Every row comes from one small tree of marks. The marks that hang from a mark follow it in brackets, in the order of their numbers. Every link used is in the known rows. Which tree was each row made from?
Known rows:
Z902[Z260[Z531[Z232]] Z722[Z537[Z775]]]: [0.329, 6.728, 2.263, -6.072, 0.241, 1.301, -0.071, -2.380, -1.187, -2.216, -1.407, 2.559, -4.364, -1.050, -2.570, -5.324, -0.703, 1.804, 1.160, -1.746, -2.910, 3.945, 2.599, -5.364, 4.020]
Z775[Z537]: [-0.638, -0.029, -5.672, 0.446, -0.596, -1.762, -1.161, 1.317, -0.979, -0.508, 1.272, -2.883, 0.339, 0.069, 4.875, 2.718, -0.219, 1.003, -2.145, 0.393, 1.938, 0.019, 0.313, -4.322, -1.716]
Z81[Z287 Z722[Z531[Z260] Z537 Z902]]: [2.746, 3.169, 2.503, 2.303, -1.750, 2.189, 1.861, 6.176, 0.734, -3.525, -5.679, 0.673, -3.219, -0.743, -3.897, 0.764, -5.033, -2.683, -2.236, 3.151, -1.194, -0.428, 2.683, 4.123, -1.758]
Z902[Z260[Z531] Z722]: [-1.960, 8.299, -0.663, -5.982, -1.538, -0.339, 0.116, 0.742, -1.539, -1.592, -2.468, 0.375, -0.979, 0.623, 0.047, -2.923, -3.515, 3.011, 2.497, 0.026, -2.267, 0.012, 1.613, -7.930, 3.312]
Z537[Z722 Z775]: [0.309, -2.589, -1.070, -0.731, 0.013, 0.873, 2.465, 0.060, -2.439, 2.460, 1.852, 0.359, -0.473, -0.909, 1.798, 2.600, 3.085, -2.971, 1.209, -5.896, 2.017, -2.293, 0.630, -0.028, -6.034]
Z902[Z260[Z531[Z775]] Z722[Z537]]: [-0.392, 6.768, 2.465, -7.251, -1.049, 0.282, -0.820, -0.629, -1.196, -1.496, -0.900, 4.210, -2.101, -0.080, -0.915, -2.554, -1.717, 3.088, 1.377, -0.192, -2.919, 1.150, 0.107, -6.315, 2.905]
Z81[Z722[Z537 Z902]]: [1.036, 3.267, 2.042, -0.599, -3.368, 1.315, -0.436, 2.988, -2.031, -0.558, 0.018, 0.427, -1.789, -0.180, 1.031, 2.583, -1.624, -2.953, -1.997, 3.405, -1.970, -1.288, 3.584, 0.221, 0.316]
Z722[Z531[Z260] Z902]: [-0.456, -0.454, 0.127, 1.167, -0.766, 0.292, -0.188, 4.237, 3.019, 4.751, -2.126, -1.700, 5.277, 1.278, 1.365, -2.698, -1.872, 0.463, -0.335, 2.469, 0.615, -0.852, -0.533, 0.281, 0.262]
Z232[Z531[Z722 Z775[Z537]]]: [0.671, -4.765, -4.995, 2.097, 0.315, -3.607, -1.700, -3.514, 0.283, -0.433, 3.224, -2.292, 0.369, 2.053, 1.042, 4.322, 2.411, 2.417, 3.131, 1.715, 2.624, -0.267, -4.915, -1.256, -1.622]
Z537[Z722[Z531[Z232 Z260] Z902] Z775]: [1.024, -3.975, 1.533, 1.714, 0.888, 0.918, 1.427, -0.216, -0.386, 3.511, -0.880, 1.078, -0.557, -0.141, 0.997, -2.058, 2.564, -2.743, 0.751, -4.224, 1.673, 0.401, 1.037, 4.097, -3.333]
Z232[Z531[Z260]]: [1.703, -0.885, -2.344, 2.078, 0.397, -0.242, 0.808, 0.163, -0.167, 0.934, 3.433, -2.955, 2.808, 3.178, -3.072, 1.151, -2.416, -1.319, 4.031, 3.830, 1.991, -3.553, -3.093, -4.494, -1.636]
Z722[Z531 Z537]: [-1.586, -0.768, 2.889, -3.266, -0.276, 0.492, 0.453, 2.240, 6.142, 3.102, 1.803, 0.316, -0.449, -2.843, -0.357, -1.032, 1.234, 0.366, -2.007, 1.380, -1.342, 3.075, -1.241, 0.627, -0.253]
Z775[Z537[Z722[Z531[Z232 Z260] Z902]]]: [-0.053, -2.094, -1.976, 1.586, -0.284, -2.295, -1.644, 0.662, -0.197, 0.349, -1.144, 0.321, -2.539, 1.007, 4.529, 1.264, -1.282, -0.607, -2.851, 0.976, 2.013, 2.694, 0.492, 0.868, -1.764]
Z81[Z287 Z722]: [0.009, 4.627, -2.184, 3.090, -2.211, 1.375, 2.077, 5.230, -3.679, -6.637, -2.783, -2.979, -1.707, -0.904, -2.237, 3.310, -4.618, -2.191, 0.530, 0.239, -0.781, -5.388, 2.582, 0.689, -2.123]
Z722[Z902]: [-0.483, -0.160, -2.108, 1.367, -1.504, 0.045, -1.076, 2.516, -0.826, 3.644, -0.140, -1.584, 5.083, 1.259, 2.393, 3.430, -1.761, -1.169, -1.306, 1.670, 0.310, -2.893, 0.614, -1.175, -0.088]
Z722[Z531[Z232] Z537[Z775] Z902[Z260]]: [0.562, -0.800, 2.489, 0.612, 1.939, 1.157, 0.559, 0.395, 3.256, 3.139, -1.611, 2.902, -3.197, -1.686, -0.861, -4.633, 2.798, 0.823, -2.064, -1.041, -2.756, 7.944, 2.316, 5.395, 2.492]
Z232[Z531[Z722]]: [0.396, -2.472, -3.863, 1.142, -0.122, -2.274, -0.405, -2.489, 1.439, 0.705, 2.565, -4.023, 0.840, 1.515, -1.985, 3.641, -0.221, 0.088, 3.267, 2.789, 1.906, 0.521, -3.214, -1.819, -0.430]
Z260[Z531[Z232 Z775] Z902]: [-4.966, -1.053, -0.910, -0.554, 4.331, -0.132, 1.509, -8.240, -0.368, -2.124, 2.802, -1.085, 5.486, 0.551, -1.255, 1.470, 2.128, 0.512, -1.275, -2.202, 1.363, -3.933, -0.508, -3.163, 5.966]
Z902[Z260 Z722[Z531[Z232] Z537[Z775]]]: [0.578, 5.423, 3.109, -4.495, 0.150, 0.721, -0.334, 0.291, 0.732, -0.901, 0.511, 1.731, -4.992, -1.661, -0.634, -8.920, 1.115, 5.029, 2.199, -0.696, -4.880, 5.922, 1.997, -1.181, 2.207]
Z232[Z531]: [-0.307, -2.012, -3.262, 1.503, -0.128, -1.562, 1.082, 0.157, 1.491, 1.370, 3.819, -3.201, 1.024, 2.018, -1.402, 4.365, -0.262, -0.833, 3.314, 3.643, 1.008, -3.005, -2.566, -3.429, -1.872]
Z537[Z775]: [0.088, -0.970, -3.697, 0.122, 0.477, 1.680, 2.155, 0.821, -1.371, 2.161, 2.347, -3.479, 3.494, -1.252, 1.477, -0.220, 4.292, -0.341, 1.793, -5.141, 1.406, -3.288, 0.751, -3.265, -3.242]
Z537[Z722[Z531[Z232] Z902] Z775]: [-0.431, -4.589, 0.932, 1.189, 0.517, -0.007, 1.688, -0.146, 0.778, 3.843, -0.726, 0.929, -1.809, -0.886, 2.209, 0.123, 4.135, -2.437, 0.240, -4.383, 0.915, 0.685, 1.373, 4.880, -3.421]
Z722[Z531[Z260] Z537[Z775] Z902]: [3.375, -2.467, 3.315, -1.042, 0.618, 2.403, 1.127, 2.458, 4.806, 6.223, -1.639, 1.836, 1.462, -0.782, -0.962, -3.530, 2.172, -1.138, -2.504, 0.540, 0.596, 3.603, 0.507, 1.587, -1.762]

Write each row's tree:
[1.086, 1.387, 2.242, 2.205, -1.961, 0.969, 1.484, 5.602, 0.848, -3.377, -4.339, 1.679, -3.344, -1.227, -1.933, 3.107, -1.864, -1.172, -1.948, 1.889, -1.922, -2.080, 1.428, 5.553, -2.228] | Z81[Z287 Z722[Z531[Z775] Z537 Z902]]
[-2.353, 0.674, 3.284, -4.637, 3.160, 0.110, 0.129, -9.148, 0.876, -2.270, 3.101, 1.140, 2.401, 0.047, -2.186, -0.530, 2.377, 1.678, -1.691, 0.075, -0.497, -1.779, 0.062, -4.370, 5.962] | Z260[Z531[Z232 Z775] Z902[Z722[Z537]]]
[-1.945, 3.308, -1.137, 1.317, -2.791, -1.309, 0.201, 4.592, -1.666, -1.290, -2.119, -0.144, -2.192, 0.774, 5.458, -0.688, 0.455, 2.330, 0.754, 1.739, -2.428, -1.299, 2.659, 1.496, 0.515] | Z81[Z722[Z531[Z775[Z537]] Z902[Z260]]]
[1.235, 1.740, 5.859, -4.022, -0.942, 0.724, -3.107, -0.720, 1.522, -0.659, 3.305, 0.939, 0.280, -1.132, -0.802, -7.661, 0.875, 3.307, 1.895, 1.734, -2.889, -0.579, -1.739, -1.525, 1.697] | Z902[Z722[Z531[Z232 Z260 Z775] Z537]]
[-2.289, -2.359, 2.808, 0.842, 1.347, -0.497, -0.058, -1.752, -1.254, -0.309, 2.931, 1.587, 1.318, 0.405, 0.807, -1.762, -0.044, -0.225, 1.184, -1.908, 0.295, -1.805, -2.085, 3.434, -0.694] | Z537[Z722[Z531[Z232 Z260[Z902] Z775]]]
[0.526, 0.737, 2.069, -4.557, 2.072, 0.532, 2.360, -2.877, 3.368, 1.986, 4.134, -1.243, 1.442, -0.335, 0.218, -2.242, 3.494, 4.095, -1.674, 1.645, -1.517, 1.687, 1.717, -3.138, -0.575] | Z260[Z902[Z722[Z531 Z537[Z775]]]]
[-0.748, -1.432, -2.092, 0.882, 0.032, -2.168, -1.237, 0.342, -0.428, -1.103, 0.232, -0.411, -2.839, 0.105, 4.092, 0.395, -0.882, -0.238, -1.840, -0.120, 1.903, 2.294, -0.129, -0.128, -1.931] | Z775[Z537[Z722[Z531[Z232 Z260]]]]
[1.760, 0.272, 3.885, 1.902, 3.598, 2.210, -2.981, -6.679, -5.897, -4.461, 7.162, 0.795, 6.044, 1.597, -2.221, -8.052, 0.483, 3.126, 2.159, -0.820, -1.074, -4.105, -2.233, -0.615, 4.353] | Z531[Z232 Z260[Z902[Z722[Z537]]] Z775]
[0.835, -1.726, -4.033, 2.136, 0.018, -2.431, -0.497, -1.724, 0.675, 1.547, 0.453, -2.431, 0.275, 2.543, -1.676, 3.854, -1.344, 0.566, 2.646, 3.457, 1.305, 2.317, -2.092, -0.745, 0.326] | Z232[Z531[Z722[Z902[Z260]]]]
[1.477, -3.695, 0.884, 0.218, 0.153, 0.785, 2.513, 1.724, 0.511, 5.170, -1.600, 1.283, 0.233, 0.260, 1.948, -0.249, 2.589, -2.441, 0.490, -3.860, 2.247, -0.270, 0.763, 2.379, -5.520] | Z537[Z722[Z531[Z260] Z902] Z775]
[-2.614, -1.757, -4.065, -1.834, -0.443, -2.182, -1.955, -3.701, 0.594, 0.395, -3.636, -0.738, 3.390, 0.054, 2.271, 4.715, 0.726, -0.134, -1.639, -2.115, 4.052, -1.074, -2.225, -3.593, 2.844] | Z260[Z531[Z722[Z902] Z775[Z537]]]
[0.431, 3.397, 1.548, 0.844, -1.733, 1.433, 2.622, 5.607, 1.453, -5.098, -3.399, -0.490, -4.940, -2.635, -3.533, 1.651, -2.878, -1.644, -1.280, 1.492, -1.888, -0.766, 2.092, 3.404, -2.088] | Z81[Z287 Z722[Z531 Z537]]
[-1.032, 4.782, -0.855, 5.143, -1.160, 0.441, 1.762, 5.536, -1.811, -5.994, -6.215, -1.228, -4.297, -0.438, -2.084, -0.507, -4.659, -0.343, 0.084, 1.107, -2.836, -0.466, 4.030, 5.670, 1.088] | Z81[Z287 Z722[Z531[Z232] Z902[Z260]]]
[0.778, -1.895, -0.003, 4.780, 1.868, 0.121, -4.401, -3.901, -7.589, -5.188, 4.238, 1.170, 2.656, 1.558, 1.494, -4.611, -0.639, 0.256, 1.909, -2.998, 1.587, -3.891, -3.196, 1.041, 1.530] | Z531[Z232 Z260 Z775[Z537[Z722]]]
[3.990, -4.065, -0.424, 2.083, 0.621, -0.849, -2.073, -3.423, -0.310, 1.193, 2.419, 0.500, 2.900, 2.993, -3.163, 1.686, -0.308, 0.174, 2.878, 3.248, 2.406, -0.149, -5.299, -0.209, -0.708] | Z232[Z531[Z260 Z722[Z537 Z902] Z775]]
[0.207, -1.809, -3.559, 0.534, -1.161, -2.446, -1.338, 1.104, -1.523, 0.919, -0.599, 0.586, -2.095, 1.206, 5.567, 5.739, -1.321, -1.237, -3.523, 0.793, 2.340, 1.092, 0.737, -0.964, -3.398] | Z775[Z537[Z722[Z902]]]
[-4.035, 3.262, -2.798, -0.050, 1.256, -0.922, -0.205, -1.628, -4.168, -3.518, -1.391, 2.147, -1.050, 0.474, 0.998, -0.081, -2.026, 0.657, 1.025, -3.635, -0.276, 0.330, -0.129, -2.176, 3.839] | Z902[Z260[Z531[Z232 Z775[Z537[Z722]]]]]
[1.746, 2.245, 1.032, -0.715, -0.319, 1.336, -0.794, 2.098, -0.912, 2.911, -0.824, 3.966, 0.077, 0.512, -0.463, 2.097, -3.034, -0.885, -3.480, 2.071, -1.953, 4.180, 1.450, 0.355, 1.246] | Z722[Z537 Z902[Z260]]
[-1.629, -0.890, -0.506, -1.689, 0.926, 0.403, -1.522, -6.085, 1.374, -0.319, -2.995, -1.064, 0.904, -1.889, -3.213, 1.122, 0.166, -3.523, -2.173, -2.641, 2.471, 2.991, 0.391, -0.915, 6.178] | Z260[Z531[Z232 Z722[Z537[Z775] Z902]]]
[1.314, -3.535, -0.742, 0.275, -0.359, 0.683, 1.894, 0.572, -2.152, 4.404, -0.262, 1.422, 0.018, 0.268, 2.523, 4.068, 2.621, -3.722, -0.285, -4.378, 2.057, -1.681, 1.447, 1.417, -5.739] | Z537[Z722[Z902] Z775]
[1.044, -3.086, 5.585, 1.504, 1.041, 1.326, -2.770, -0.382, 2.342, 2.367, 0.953, 3.443, 2.495, -0.239, -1.175, -4.842, 0.798, 0.173, -1.625, 1.634, -1.353, 1.676, -2.149, 5.018, 3.067] | Z722[Z531[Z232 Z260 Z775] Z537 Z902]
[-2.108, -3.567, -1.862, 1.358, -0.962, -2.411, -1.099, 3.108, 3.485, 4.489, -1.266, -0.148, 3.191, 0.676, 6.164, 1.181, 3.070, 3.163, -1.228, 1.251, 0.280, -1.152, -1.611, 1.783, -1.016] | Z722[Z531[Z775[Z537]] Z902]
[-2.809, 3.926, -2.469, -2.368, 0.774, -0.074, -0.072, -1.541, -2.371, -1.658, -2.007, 1.701, 1.100, -0.329, -0.813, 0.104, -1.985, 1.538, 0.900, -3.383, 0.093, 1.947, -1.143, -3.092, 3.929] | Z902[Z260[Z531[Z722[Z537] Z775]]]
[0.918, -3.149, -3.672, 1.877, -0.379, -2.401, -0.706, -2.126, 1.682, 2.207, 1.050, -3.308, 1.155, 2.285, -1.507, 4.744, -0.548, -0.256, 2.307, 3.944, 2.014, 0.941, -2.607, -0.881, -0.330] | Z232[Z531[Z722[Z902]]]
[2.854, -2.814, 4.258, 1.017, 1.783, 2.537, -0.315, -0.272, 3.544, 3.739, -0.590, 1.470, 0.407, -1.252, -2.322, -6.063, 2.318, -1.391, -2.116, -0.082, -0.346, 4.648, 0.870, 3.984, 1.437] | Z722[Z531[Z232 Z260] Z537[Z775] Z902]
[2.808, -2.715, -2.562, 0.928, 0.702, -1.347, 0.214, -2.569, 1.579, 2.134, 0.688, -0.694, -1.653, 1.520, -2.767, 3.473, 0.594, -0.204, 1.634, 2.447, 1.287, 4.592, -1.649, -0.065, -0.742] | Z232[Z531[Z722[Z537[Z775] Z902[Z260]]]]
[0.262, 0.520, 2.498, -3.516, 2.646, 0.571, 1.590, -4.257, 2.723, 0.749, 4.647, -1.374, 0.914, -0.714, -0.459, -3.536, 3.519, 3.930, -1.390, 1.371, -1.948, 2.185, 2.015, -1.952, 1.100] | Z260[Z902[Z722[Z531[Z232] Z537[Z775]]]]
[2.618, 1.997, 2.744, 2.674, -1.556, 1.948, 1.345, 5.636, -0.249, -3.920, -4.717, 1.880, -2.126, -0.455, -3.048, 0.720, -3.380, -1.499, -1.429, 2.099, -1.257, -2.191, 1.134, 4.845, -2.179] | Z81[Z287 Z722[Z531[Z260 Z775] Z537 Z902]]
[1.277, 2.385, 0.957, 0.836, -1.063, 2.169, 3.832, 5.191, 1.521, -4.323, -3.421, -0.773, -5.416, -3.131, -3.425, 0.787, -0.368, -1.763, -0.811, -0.811, -1.382, -0.429, 2.738, 3.407, -3.548] | Z81[Z287 Z722[Z531 Z537[Z775]]]
[-1.284, -2.892, -2.676, 0.777, -0.600, -1.955, -1.878, -0.119, -3.515, -0.598, 3.296, 1.371, 1.759, 0.721, 5.803, 3.717, 2.215, 1.665, 0.253, -2.473, 1.508, -4.463, -3.103, -0.995, -3.251] | Z531[Z775[Z537[Z722]]]
[0.873, 1.246, 4.307, -4.919, -0.821, 0.672, -1.182, -0.718, 3.501, 0.918, 2.524, -0.631, -2.468, -2.615, -0.329, -6.263, 3.394, 2.610, 1.013, 0.372, -2.904, 1.942, 0.753, -1.493, 0.468] | Z902[Z722[Z531[Z232] Z537[Z775]]]
[1.000, 3.798, -1.795, 4.090, -2.565, 1.160, 1.597, 5.803, -3.370, -4.661, -4.807, -1.929, -1.105, 0.232, -1.586, 4.759, -5.092, -2.742, -0.931, 1.704, -0.764, -4.849, 3.323, 2.159, -1.927] | Z81[Z287 Z722[Z902]]
[-4.511, -0.977, -1.746, -0.668, 0.842, -0.818, -2.580, -6.469, -1.101, -2.888, -0.491, -1.975, 3.952, -1.404, -1.356, 0.496, 0.758, -0.824, 1.179, -4.208, 2.244, -2.307, -2.697, -1.707, 6.537] | Z260[Z531[Z232 Z722 Z775]]
[-3.559, -1.621, 1.778, 0.001, -0.344, -1.169, -0.168, 0.237, 0.581, 0.533, 1.583, 0.234, -1.479, -1.013, 1.324, 0.354, -0.641, -1.898, 0.615, -1.345, -0.379, -0.177, -0.776, 3.372, -0.717] | Z537[Z722[Z531[Z232]]]
